What can hang from each mark
j_259: j_421
j_373: j_259 j_443
j_171: j_804
j_421: j_259 j_443
j_376: j_804
j_443: j_373 j_804
j_457: j_804
j_804: j_259 j_376 j_443 j_457

Each row was made from one small tree. The marks that hang from a mark follow it in brackets, in the order of their numbers. Every link used is in the known rows. Write each row's tree.
Known rows
j_171[j_804[j_259 j_457]]: [-23.3 -10.1  -1.2 -33.4  27.9   9.5 -20.9 -61.0  17.6 -19.4  29.9 -51.5
  -6.9   1.5  12.1  30.0   0.2  25.0 -16.0  15.6  -5.5 -21.0  -2.3  33.5
  -3.4  15.7  -9.2  27.4   7.3   6.1]
j_457[j_804[j_259[j_421] j_376 j_443[j_373]]]: [ -6.2   1.1  18.5  -5.9  25.8  17.0 -21.4 -41.5   4.7 -37.8  35.2 -45.8
 -11.7  -3.6  24.8  30.7  32.7  21.7 -20.9  48.6   6.8 -13.5 -29.1  12.7
   4.9 -14.9  -8.7  29.8  -4.3  -2.5]
j_171[j_804]: [-21.7 -13.8 -17.9 -27.6  36.1  17.6 -10.1 -70.3   5.4 -23.6  22.5 -40.6
   2.1 -13.2  20.2  17.0 -24.6  28.4  -9.3  17.6  -1.5 -13.0 -19.0  45.0
  -5.1   2.7 -16.4  22.1   3.0   4.6]
j_259[j_421[j_443[j_804[j_457]]]]: [ -2.5 -22.2 -11.4 -22.5  10.3   7.1  -0.3 -57.3 -14.7 -20.1  49.8 -40.3
   8.2 -10.5   1.7  13.1  -2.1  30.8  -6.1  28.5   7.2 -28.3 -35.7  25.6
  -2.8   6.6 -27.7  23.3   6.0  15.6]
j_259[j_421[j_443[j_373 j_804[j_376 j_457]]]]: [  6.3 -19.1  -7.0 -12.9   1.4   5.4  -9.4 -37.2 -20.4 -16.5  51.0 -36.4
  -1.6  -6.8   3.3  12.6   2.5  32.6  -5.8  33.0   5.8 -25.9 -22.9  17.0
   4.5   5.6 -25.9  21.0   5.3  24.3]
j_259[j_421]: [-19.1  -8.1 -11.3 -12.5  33.3  15.2   7.4 -68.0   5.4 -30.6  42.8 -38.9
   1.5 -16.4  16.3  14.2 -13.6  20.0 -17.1  31.8  15.2 -16.1 -29.6  34.4
   7.5 -10.9 -27.4  29.8   0.7 -12.3]
j_259[j_421[j_443]]: [ -3.0 -15.0 -14.7 -15.4  22.9  11.7   7.9 -64.7  -7.5 -26.3  49.1 -36.8
   6.0 -14.6   8.0  11.9 -18.9  27.4  -8.3  32.7   5.3 -27.5 -37.1  31.8
   4.4  -7.4 -20.2  33.0   2.0  -2.8]
j_457[j_804[j_259 j_376]]: [-11.5   1.8   5.7 -10.3  23.1  17.1 -16.3 -50.6  21.6 -49.4  22.6 -51.0
  10.9  -3.9  18.0  24.0  16.8  19.4 -10.4  33.3  -2.2 -20.6 -40.3  13.6
  13.7  20.1   0.1  27.1  -4.6 -17.8]
j_804[j_376 j_443[j_373[j_259[j_421]]] j_457]: [  7.7  -4.9  14.4 -18.6  17.4   5.1 -11.8 -32.7   3.3 -12.2  52.1 -30.8
 -19.2  -2.4  31.5  15.3  13.5  24.5 -15.7  44.1   5.9 -14.3  -1.9  14.7
  10.0 -25.1 -25.2  18.5   3.2  18.0]
j_457[j_804[j_259[j_421] j_376]]: [-13.6   5.1   4.7  -5.4  19.3  17.8  -9.8 -54.0  20.2 -44.4  39.0 -52.5
   8.3  -3.7  21.1  27.1  25.6  17.4 -21.2  40.9   6.8 -16.7 -42.1  13.3
  11.5   6.9  -5.8  31.3   0.4 -14.9]
j_259[j_421[j_443[j_373 j_804[j_457]]]]: [  3.2 -26.8  -8.4 -22.5  10.1   3.9  -6.4 -47.8 -29.0 -15.8  47.1 -35.9
  -1.9 -10.8  -3.8   8.5  -6.2  36.8  -6.4  28.3   8.7 -28.8 -24.8  19.2
   1.4  -4.2 -29.7  21.5   4.0  18.1]
j_376[j_804[j_259 j_443 j_457]]: [-16.8 -11.7  22.5 -39.0  22.8   4.3 -22.0 -49.5  13.4 -31.9  32.7 -44.4
 -14.2  -5.9  10.6  27.1  13.7  16.0  -7.8  20.4   3.8 -17.1 -22.5  33.8
  -8.8  10.3 -14.5  29.1 -15.9   2.3]
j_457[j_804[j_259 j_376 j_443]]: [ -7.6   2.1  15.5  -9.3  28.1  20.3 -24.0 -49.0  22.1 -46.3  22.4 -49.4
  -0.3  -2.9  27.6  30.9  28.1  18.1 -10.0  39.3  -5.2 -17.8 -38.3  20.6
   1.7   9.7  -1.5  25.6  -6.8  -7.9]
j_171[j_804[j_376]]: [-18.2  -5.3 -17.6 -16.0  27.3  21.6 -11.4 -57.8  16.2 -25.1  27.5 -40.8
   2.3  -8.0  28.5  23.0 -15.7  24.1 -10.2  22.8  -5.7 -10.4 -16.7  40.4
  -2.9  13.6 -10.4  19.6   4.8  11.0]
j_804[j_259[j_421] j_376 j_443[j_373] j_457]: [ -2.0   1.3  24.4  -7.8  17.8   8.1 -23.6 -32.9  15.4 -21.1  51.7 -41.9
 -29.9   7.2  20.1  37.6  32.6  16.1 -23.6  42.0   5.1 -19.1   5.0  17.3
   3.6  -7.3 -19.1  30.0   2.2  12.8]
j_171[j_804[j_259 j_376 j_443 j_457]]: [-14.9  -1.2   9.9 -23.9  22.6  16.2 -30.7 -49.7  29.1 -18.2  35.5 -48.2
 -18.6   8.2  30.6  42.3  21.6  19.1 -15.8  26.8 -12.4 -14.7   2.5  36.5
 -12.5  16.4  -6.4  22.8   6.7  23.6]
j_457[j_804[j_443[j_373]]]: [  1.4 -12.4  11.6 -17.8  43.0  15.9 -20.0 -50.4  -8.9 -38.3  15.4 -40.3
  -5.0 -19.2  19.4  10.8   6.0  32.0  -5.4  37.9   0.9 -16.9 -41.0  24.0
   3.9 -19.4 -18.0  22.2  -7.8 -12.2]
j_259[j_421[j_443[j_373 j_804[j_376]]]]: [ -0.3 -21.8 -15.7 -10.7   6.1   9.0  -5.8 -43.9 -25.1 -21.8  43.9 -32.8
   1.7  -9.9   5.0  12.3 -11.6  33.0  -4.4  33.3   8.9 -23.7 -25.8  20.6
   4.7  -0.3 -23.0  20.9   1.1  22.5]
j_373[j_259 j_443[j_804[j_376 j_457]]]: [ -3.5 -11.0 -14.5 -38.3   9.9  -5.2   5.5 -53.6 -10.6 -14.0  30.1 -34.8
   1.3  -4.7  32.3   5.6  -0.5  24.3   9.9  30.8  -0.5 -15.9 -40.1   7.0
  14.2  -4.7 -17.8   7.5   1.1  29.5]
j_171[j_804[j_259[j_421] j_376 j_443 j_457]]: [-18.7   0.9   9.4 -19.7  19.5  16.4 -23.8 -53.7  25.4 -13.5  51.9 -48.4
 -20.5   7.3  32.6  46.2  30.0  16.4 -27.1  35.3  -2.9 -10.3   1.1  34.4
 -16.4   2.2 -12.8  26.9  12.1  25.6]
j_421[j_443[j_373 j_804[j_259 j_376]]]: [ -0.7 -23.1  -9.7 -17.4   2.7   2.8 -22.8 -35.7 -18.6 -29.0  22.5 -37.0
   2.4   0.4  -8.7  18.2 -14.7  35.7   6.7  19.6  -2.3 -32.1 -13.2  15.1
  10.0  23.6  -6.2  20.6  -6.2  22.7]
j_421[j_259 j_443[j_373 j_804[j_376]]]: [  8.4 -39.9 -29.6 -17.3   2.5   5.8 -23.2 -41.9 -35.4 -30.2  26.2 -24.8
  10.4 -16.3  -7.6   9.3 -26.3  47.6  23.0  28.2  -1.1 -33.8 -11.5  25.0
   8.8  19.1  -8.1   7.3  -8.1  25.1]

Write each row's tree
[ -5.4 -17.9  -5.0 -24.4   0.5  -1.0  -8.1 -32.5 -17.8 -12.4  45.0 -32.5
  -0.4  -4.7  14.3   4.0   1.3  32.1 -12.1  31.3  17.9 -14.2  -7.8   3.1
  16.8  -9.9 -30.2   9.7   3.4  29.4]
j_443[j_373[j_259[j_421]] j_804[j_376 j_457]]
[-17.4 -11.5  11.1 -16.2  36.9   8.1 -16.9 -54.3  -3.6 -26.4  36.8 -38.8
 -26.7  -5.0  12.9  29.2   2.7  21.6 -20.5  34.2  13.2 -18.6  -1.4  26.9
   2.7 -26.0 -20.7  33.5  -4.5   2.0]
j_804[j_259[j_421] j_443[j_373]]
[-18.8 -21.0   3.7 -24.9  13.7  -1.2 -18.3 -44.2 -16.4 -19.9  35.9 -44.6
 -12.2  -2.7  -5.4  21.3   8.9  28.1 -16.5  21.7  17.4 -24.3  -4.2  12.6
   7.5   1.0 -29.9  22.4   0.4  13.2]
j_443[j_373 j_804[j_259[j_421] j_457]]
[  1.5  -4.1   4.3  -6.4  11.4  11.8 -15.3 -41.7  -3.7 -36.6  40.6 -47.6
   5.3  -1.6   8.3  21.5  17.9  29.3 -13.5  41.9   1.4 -26.4 -37.1   4.7
  13.2   2.3   0.1  33.8  -1.5  -5.5]
j_457[j_804[j_259[j_421[j_443[j_373]]] j_376]]
[ -2.1 -10.1   5.1 -31.5  22.6   8.1 -24.8 -38.7   2.1  -6.2  35.0 -35.1
 -17.0   0.0  33.9  18.9   2.1  31.8 -11.4  31.5  -6.5  -9.5   6.6  26.8
  -2.8 -12.4 -14.4  12.9   6.3  31.3]
j_171[j_804[j_376 j_443[j_373[j_259]] j_457]]
[-11.1 -23.0 -14.3 -26.0   8.6   2.1 -12.4 -37.6 -20.6 -24.9  19.3 -28.6
   6.3  -7.9  12.7  -0.3 -26.1  36.2   1.9  22.8  11.3 -17.1  -9.7  10.9
  20.6  -2.4 -20.7   6.3  -6.2  24.5]
j_443[j_373[j_259] j_804[j_376]]
[-22.2 -13.6  -5.6  -9.1   8.9   7.2 -17.8 -40.2 -10.5 -29.1  32.0 -39.3
  -7.7  -2.4   4.4  25.1   1.6  24.2 -12.9  26.6  17.8 -16.7  -6.7  13.2
  10.2   6.0 -21.4  19.9  -2.5  19.8]
j_443[j_373 j_804[j_259[j_421] j_376]]
[ 16.8 -38.3 -20.4 -19.1  -1.9   2.6 -25.6 -35.9 -29.3 -24.1  33.6 -27.8
   6.0 -12.8  -8.1  10.3  -9.4  47.2  19.6  28.8  -4.9 -35.5  -6.9  20.2
   7.4  25.1 -12.3   6.3  -3.9  28.2]
j_421[j_259 j_443[j_373 j_804[j_376 j_457]]]
[-28.7  -9.4  -9.3 -12.1   8.0  12.7 -10.4 -53.7   6.9 -33.9  35.7 -42.8
   4.3  -1.5  13.1  30.7   5.1  17.2 -13.6  27.0  14.6 -16.2 -18.1  21.8
   2.5  19.8 -18.7  20.9   0.1  16.1]
j_443[j_804[j_259[j_421] j_376]]
[ -8.6  -4.1  12.8  -8.1  27.0  10.7 -27.8 -36.4  11.5 -33.5  24.1 -37.2
 -22.1   2.4  17.4  32.9   4.1  20.6  -7.6  31.3  -2.3 -18.8   3.1  24.2
   7.5   1.6  -9.2  25.7  -8.4   7.0]
j_804[j_259 j_376 j_443[j_373]]
[-20.1 -18.9 -26.2 -42.2  21.0  -3.2  20.5 -75.7 -29.3 -13.8  36.4 -32.4
   2.6 -14.4  29.4   1.8 -15.7  27.3   1.0  35.8  16.5 -11.5 -48.2  12.5
  11.6 -34.3 -26.1  15.1   0.7  23.0]
j_373[j_259[j_421] j_443[j_804]]
[ -6.8 -18.5 -16.5 -48.3  19.8  -9.3   8.1 -64.0 -20.7 -14.0  25.8 -36.8
  -0.2  -9.6  23.7   0.0 -10.1  29.6  10.8  26.4   2.9 -18.5 -43.0  10.4
  13.7 -13.9 -22.8  10.5   0.2  22.4]
j_373[j_259 j_443[j_804[j_457]]]
[-15.3 -10.6 -24.9 -30.7  12.9   0.2  17.3 -65.2 -18.6 -16.1  40.5 -32.4
   2.8  -9.5  36.5   6.8  -9.2  23.3   1.8  40.2  14.4  -8.0 -45.6   9.5
  14.3 -24.3 -21.7  13.1   2.5  31.7]
j_373[j_259[j_421] j_443[j_804[j_376]]]
[-26.9 -13.1  -1.0 -31.4  38.8  16.6 -25.1 -69.2  11.2 -24.2  21.5 -43.6
 -13.7  -2.7  22.2  36.3  -5.8  24.3 -12.6  21.4  -5.1 -14.9  -4.2  45.9
 -14.1  -0.9  -8.2  26.2  -0.9  13.4]
j_171[j_804[j_259 j_443]]
[  1.8 -14.5  14.0 -30.0  28.8   0.5  -9.0 -46.2  -9.0 -11.4  47.4 -32.8
 -20.5  -7.7  22.0   8.9   3.0  29.3 -16.3  37.5  10.8 -18.0  -5.3  18.6
   9.3 -38.1 -31.2  21.2   0.9   9.8]
j_804[j_443[j_373[j_259[j_421]]] j_457]
[ -8.3 -16.9  -5.0 -18.3  21.0   3.5  -6.3 -56.0 -11.2 -27.7  42.0 -40.7
  -7.3  -3.0  -6.7  20.6 -14.2  29.2 -12.5  28.0   6.6 -31.5 -11.6  19.0
  12.3  -6.1 -10.1  37.5  -2.8  -1.8]
j_804[j_259[j_421[j_443[j_373]]]]
[ -6.6 -11.2  18.4 -20.6  39.1  11.3 -27.1 -49.4  -2.7 -41.8  14.4 -47.4
 -10.2  -8.4  12.4  21.7  14.0  28.7 -10.5  34.6  -0.8 -20.6 -29.1  18.3
   5.9 -12.5  -8.4  27.8 -10.4 -12.5]
j_457[j_804[j_259 j_443[j_373]]]
[ 11.7 -38.7 -24.6 -22.9  22.7   3.6 -14.1 -54.4 -30.2 -29.9  28.5 -25.8
   3.9 -22.2 -10.6   4.0 -39.6  48.6  18.0  28.5  -3.4 -38.6 -10.1  30.5
  15.8   1.0  -7.1  19.2  -9.5  -0.7]
j_421[j_259 j_443[j_373]]
[ -9.0   4.9  20.8  -8.9  18.0  12.2 -16.5 -44.3  30.5 -24.7  55.1 -46.5
 -21.2   6.9  27.3  42.3  37.5   9.0 -22.4  42.2   2.5 -17.7  -6.1  25.0
  -3.5   4.5 -17.0  30.6   5.0   9.3]
j_804[j_259[j_421] j_376 j_443 j_457]
[-13.2  -1.5  -6.3 -20.3  12.1   1.5  -0.1 -55.3  -0.4 -19.0  40.7 -46.9
 -12.1   1.4  23.0  28.9  25.1  13.5  -3.3  34.8   4.8 -15.8 -39.0  11.0
   3.3   6.2 -18.8  21.4   5.3  22.7]
j_373[j_443[j_804[j_259[j_421] j_376 j_457]]]
[-12.6 -18.3  -9.5 -27.0  28.0   1.0   3.2 -55.3 -18.5 -19.7  39.4 -29.5
  -2.7 -14.7  12.7  -2.1 -30.5  34.1 -13.9  31.1  19.7 -18.4 -12.0  14.9
  24.6 -36.5 -25.2  23.4  -4.3  -2.3]
j_443[j_373[j_259[j_421]]]
[  6.5  -1.8  14.1  -6.4  33.1  20.1 -22.0 -39.2   1.5 -40.2  20.1 -39.9
  -4.7 -12.6  28.6  16.4  16.7  27.8  -7.1  43.2  -3.3 -13.7 -40.4  20.0
   5.4  -7.8 -13.5  19.6  -7.4  -5.3]
j_457[j_804[j_376 j_443[j_373]]]
[  5.8 -20.8  -0.5 -19.4  -2.9  -1.1 -26.3 -28.2 -14.5 -23.3  29.9 -40.7
  -2.8   3.6  -8.6  19.9   1.1  34.6   4.3  19.5  -6.9 -35.6  -8.3   9.6
   9.4  29.2  -9.5  19.3  -1.8  25.4]
j_421[j_443[j_373 j_804[j_259 j_376 j_457]]]
[ 11.9  -1.8  19.3  -8.2  26.0  11.2 -23.0 -28.2  10.6 -23.0  35.1 -34.4
 -23.1  -3.8  23.7  21.6  15.5  22.3  -7.2  36.0  -5.2 -17.0  -7.7  25.9
   4.0   0.7 -23.1  19.8  -1.0   8.3]
j_804[j_376 j_443[j_373] j_457]
[  5.7 -29.4 -17.6 -27.9  -0.5  -0.4 -10.8 -37.1 -31.6 -22.1  27.0 -26.4
  10.9  -7.2   2.8  -1.6 -31.2  43.3  11.2  23.4  -0.4 -28.8 -18.1  10.7
  15.6   4.8 -10.9  11.3  -6.4  31.1]
j_421[j_443[j_373[j_259] j_804[j_376]]]
[-25.2 -13.9  12.2 -35.3  28.6   8.8 -18.9 -57.7   7.7 -38.9  24.7 -40.3
  -9.4 -10.4  12.6  27.8  -4.8  17.4  -4.1  20.0   7.6 -13.7 -25.4  38.6
  -6.7   5.2 -10.3  29.8 -21.7  -0.2]
j_376[j_804[j_259 j_443]]
[ -5.1 -24.4  -1.9 -25.6  20.7   2.0 -18.5 -40.1 -18.6 -23.6  20.6 -38.7
  -5.3 -13.1  -1.3   6.4  -6.9  33.9  -1.6  15.7   7.4 -23.3 -15.4  20.1
   7.1   7.5 -34.8  12.9  -1.3   9.7]
j_443[j_373 j_804[j_457]]
[-11.8 -18.4   8.8 -31.4  31.5   8.8 -17.6 -46.6 -11.6 -32.5  22.6 -31.0
 -14.0 -19.7  12.3  12.2 -15.2  26.7  -1.0  22.8  10.0  -9.8 -26.6  37.3
  -3.4 -12.0 -22.4  23.2 -21.6   2.3]
j_376[j_804[j_443[j_373]]]
[  7.7 -27.8 -13.8 -33.2  18.7  -2.1  -3.9 -48.5 -26.7 -21.3  28.2 -27.2
   4.3 -12.4  -0.8  -6.2 -42.7  43.8   6.7  23.8  -0.9 -35.2 -17.0  16.4
  24.2 -13.2 -10.2  24.0  -7.2   5.1]
j_421[j_443[j_373[j_259]]]
[ 14.7 -27.0  -7.6 -29.9  -4.9  -4.6 -15.1 -29.4 -25.5 -14.9  34.6 -30.6
   6.3  -2.7   1.4  -0.7 -14.4  42.6   9.0  24.1  -3.1 -31.7 -15.1   6.5
  15.1   8.7 -15.4  11.0  -1.8  32.9]
j_421[j_443[j_373[j_259] j_804[j_376 j_457]]]
[ -2.6  -1.7   1.6  -6.9  10.9  15.6 -10.1 -51.3  10.0 -40.7  43.3 -51.6
  12.9  -2.4  15.2  24.8  20.6  23.2 -13.5  42.0  -0.6 -25.5 -45.0  10.8
   9.5  11.0   1.8  33.6  -0.1  -6.2]
j_457[j_804[j_259[j_421[j_443]] j_376]]
[ -7.8 -17.0   9.6 -36.5   6.5  -4.5 -13.4 -42.8  -9.9 -21.7  51.2 -42.9
 -10.8  -6.5  -9.0  18.7   2.1  26.3 -10.3  22.8  12.4 -25.2 -21.6  16.9
   4.9   3.1 -13.4  36.1 -11.3   5.0]
j_376[j_804[j_259[j_421[j_443[j_373]]] j_457]]
[ -8.9   3.7   9.2 -12.4  13.6   8.2 -18.0 -41.9  33.6 -33.0  36.6 -49.0
  -6.5   5.7  12.7  30.9  16.1  13.5 -11.8  25.1  -4.8 -26.1  -8.2  18.3
  13.1  30.7  -8.2  28.1   1.6  -6.1]
j_804[j_259 j_376 j_457]
[-20.9 -11.3  10.1 -38.3  16.5   2.0 -15.3 -50.3  14.5 -35.0  33.2 -47.4
  -4.2  -6.3   1.8  21.8   1.8  17.6  -8.1  13.4   7.3 -20.6 -24.9  26.9
   3.4  21.1 -12.3  30.5 -14.3  -8.1]
j_376[j_804[j_259 j_457]]
[ -2.4 -25.7  -4.6 -30.9   7.0   0.8 -17.6 -51.3  -8.5 -26.9  29.5 -44.6
   6.7  -0.6 -10.2  19.3  -3.2  31.3   4.5  15.0  -5.9 -38.7 -24.1  22.0
   2.4  31.5 -12.1  22.7   0.1  14.5]
j_421[j_443[j_804[j_259 j_457]]]
[ -7.8  -4.1  -5.9  -5.2   8.1  11.7  -4.9 -51.8  12.8 -32.2  50.6 -43.5
   1.9   2.6  10.7  31.6   0.0  18.5 -12.7  34.4   1.1 -28.9 -18.4  20.7
  10.6  14.7  -2.8  35.6   0.7   3.1]
j_804[j_259[j_421[j_443]] j_376]
[ -3.7   3.2  21.4 -11.3  20.8  11.3 -24.2 -40.6  33.9 -30.4  37.0 -46.1
 -17.7   7.3  22.5  38.9  28.5  11.2 -11.3  31.8  -7.9 -21.8  -5.0  26.8
   0.6  19.3 -10.8  26.2   0.3   5.2]
j_804[j_259 j_376 j_443 j_457]
[ -3.0 -15.9  18.6 -35.8  25.7   4.6 -21.3 -38.2  -6.1 -25.8  30.8 -34.0
 -19.8 -15.5  10.4  13.1   0.9  25.6  -3.4  23.4   7.2 -12.4 -24.6  32.3
  -4.6  -6.3 -26.3  23.4 -15.8   3.3]
j_376[j_804[j_443[j_373] j_457]]
[-24.9  -8.4  10.1 -32.5  13.8   2.7  -7.9 -53.9  11.7 -28.4  50.3 -48.2
  -6.6  -7.5   5.3  24.2   9.7  15.3 -18.1  23.0  17.0 -16.4 -27.6  26.3
   2.0   6.9 -18.3  34.6 -10.7  -4.5]
j_376[j_804[j_259[j_421] j_457]]
